Each row was made from one walk, in order. Every step used is in the known rows, and no mark comes twice. Write each row's walk.
In the rows, 128 means zero.
Known rows
nebome/pulo/lokedop/buba/senan/kisu/ludat: [117 114 100 119 147 137 150 130 160 136 157 115 140  98 150 215  94 145
 149 115 134 142 110  76 118]
buba/lokedop: [ 71 100 150  70 137  98 115 116 145 122 117 121  90 144 213 105 121 103
 115 118 110 114 132 142 139]
mifo/ludat/pulo: [119 116 134  77 142 134  87 100 144 158 125 145 130 115 112 148 239 114
 127 147 103 104 105 181 103]
nebome/pulo/lokedop: [ 25  99 124  82  81 147 150 105 141 131 131 123 132 116 173 142  77 137
 103 111 116 140 118  79 144]
buba/senan: [175  97 136 130 163  88  94  91 116 123 138 122 100  93 201 148 124  96
 158 134 124  84 143 119 132]
ludat/pulo/senan: [119  91 146  83 127 123 124 101 154 162 117 115 117 100 105 167 158 113
 136 167 120 112 135 138 112]
lokedop/pulo: [133 110 166  95 153  66 108 137 175 145 155 122 110 115 133 103 142  82
 137 142 113  93 116 132 138]
senan/kisu/ludat: [149 115 157 124 179  98  84 113 168 141 162 104  72 122 115 139  97 101
 119 114  90 157 103  93 125]
ludat/pulo/lokedop/buba: [ 65 102 124 102  86 114 135 136 166 158 115 138 141 114 129 131 190 142
 139 203 130 123 127 160  84]
ludat/pulo/lokedop/buba/senan: [115  92 103 127 117 114 140 127 144 152 110 141 152  96 153 170 194 133
 178 197 146  91 145 164  93]
senan/pulo/lokedop: [ 50  86 116 112 114 148 142 122 144 151 108 120 112 122 117 147 126 134
 120 133 114 129 122 114 163]
kisu/ludat: [123  82 144 103 148 102  68  92 127 111 154  90  94 119 105 171  91 104
 113 130 103 139 135  95 113]
senan/kisu: [154 139 172 122 164  86 111 123 176 160 151 135  67 115 192  76 122 104
 125 126  96 138  95 115 134]
resari/lokedop: [ 67 109 147 111 114 127  93 129 154 117 127 103  82 139 217  75 127 138
 129 138 101 135 148 105 145]
lokedop/buba: [140 126 158  89 135  72  93 126 146 124 159 122 105 100 198 109 154 129
 134 184 125 109 125 133  85]
mifo/nebome/pulo/lokedop/buba: [ 81 130 110  31  71  67 156 111 128 138 166 116 178 103 241 128 154 163
 138 125 142 112 130  99 122]
goke/lokedop: [ 69 104 151 111  92 147  84 115 145 127 107 122  96 132 161  77 121 106
 135 121 110 106 118  98 133]
senan/kisu/ludat/pulo: [148 109 145 127 179 115 110 122 189 165 139 120  88 125  84 143 157  90
 130 120  94 163 100 123 110]
ludat/pulo: [125 102 144 104 138 105 115 110 155 151 122 137 110 115 149 109 182  95
 134 147 109 122 125 147 109]
kisu/senan/pulo/lokedop/buba: [ 72 110 119  77 135 117 138 121 119 126 140 109 144 118 150 169 186 151
 148 163 128 108 142  98 167]
resari/lokedop/buba/senan/pulo/nebome: [146  89  97  79 148  84 120 156 120 120 138  90 122  95 232 138 191 190
 188 155 129  96 188 141 142]
senan/kisu/ludat/pulo/lokedop/buba: [ 89 109 124 123 126 126 129 144 196 169 132 123 123 124  64 164 168 137
 135 174 112 166 101 135  85]
kisu/ludat/pulo/lokedop: [ 42  58 111 113 101 145 109 101 149 145 111 106 130 132  33 195 128 117
 119 149 107 152 134 124 112]

Write each row's walk
[ 96 108 102  97 106 123 154 119 129 121 139 129 161  86 219 185 117 151
 153 145 151  98 134 101 116]
nebome/pulo/lokedop/buba/senan
[138 121 115 153 147 111 158 145 184 184 115 156 128 103 166 137 200 131
 181 177 135 111 112 161 104]
ludat/pulo/lokedop/buba/senan/kisu
[121 115 143  76 157 150 134 108 168 146 166  87 104 102 100 212  58 123
 109  87 109 162 102  48 136]
nebome/pulo/senan/kisu/ludat
[ 67 105 121  99 109 125 144 148 153 146 124 123 127 113 134 144 159 158
 130 175 132 122 122 130 126]
senan/pulo/lokedop/buba
[141 106 158 103 169 121  95 104 167 152 158  83  78 108  67 197  74 116
 123 129 101 148 114  82 130]
pulo/senan/kisu/ludat
[151 130 179  98 172  88 136 148 213 187 156 117  93 105  99 123 124  95
 146 140 113 103  97 118 155]
lokedop/pulo/senan/kisu
[200  97 122 152 206 113 113 110 165 159 132 124 100 107 106 183 160  81
 167 110 112 129 117 125 119]
buba/senan/kisu/ludat/pulo
[ 73 107 138  99  87 102 111 127 148 135 137 122 123 113 159 127 127 153
 127 195 126 120 130 130  99]
pulo/lokedop/buba
[124  77 103 166 161 142 132 110 167 169 110 124 116 119  71 204 136 105
 160 124 113 139 121 123 133]
buba/senan/kisu/ludat/pulo/lokedop
[148 124 159 105 157 124 145 122 194 193 123 130  94 107 112 134 164 110
 140 150 110 132 105 134 123]
ludat/pulo/senan/kisu
[139 102 116 149 157 114 109 127 158 141 147 111 113 103 120 203 108 139
 161 158 128 128 125 111 111]
pulo/lokedop/buba/senan/kisu/ludat
[116  97 115 127 117 103 115 116 126 129 130 125 135  93 182 169 132 144
 164 189 143  87 147 133 108]
pulo/lokedop/buba/senan
[124 139 157  75 147 136 160 117 178 163 155 118 100  95 175 147  84 127
 119  95 113 142  92  69 144]
nebome/pulo/senan/kisu
[111  67  87 127 132 130 114 115 134 133 119 112 156 101  80 240 165 129
 168 182 142 110 153 142  82]
kisu/ludat/pulo/lokedop/buba/senan
[133 111 128 126 122 133  88 129 133 120 116 126 121 102 201 115 161 121
 187 153 145  67 133 117 105]
goke/lokedop/buba/senan
[147 128 172 104 157 110 118 113 177 170 144 114  74 102 144 130  98 119
 130 143 108 128 105 103 139]
pulo/senan/kisu
[215 117 122 140 205  96 118 135 173 155 150 127 115  97 128 185 198 105
 178 153 128 122 117 142  82]
lokedop/buba/senan/kisu/ludat/pulo
[ 73  90 125 136 131 136 129 122 189 174 116 122 108 135  48 165 135 114
 122 131  95 172 105 119 125]
senan/kisu/ludat/pulo/lokedop
[100 110 141  53 118 140 141  95 136 131 149 102 124  93 165 180  81 128
 113 115 127 121 124  73 132]
nebome/pulo/senan
[ 86  76 150  15 138  26 115 145 157 140 143 103 118 132 165 101 138 113
 139 129 104  94 153 176 151]
buba/lokedop/pulo/nebome
[197 116 116 117 188  98 129 137 130 130 140 127 122  85 196 167 188 125
 174 154 147  80 133 135 122]
lokedop/buba/senan/pulo
[101  75  96 143 143 147 146 112 123 146 102 126 122 106 141 187 127 125
 156 125 132  95 140 116 172]
buba/senan/pulo/lokedop
[ 73  93 158  46 144 103 138 144 180 150 123 105 117 135 118 155 124  95
 135 135 128  82 132 149 159]
buba/lokedop/pulo/senan
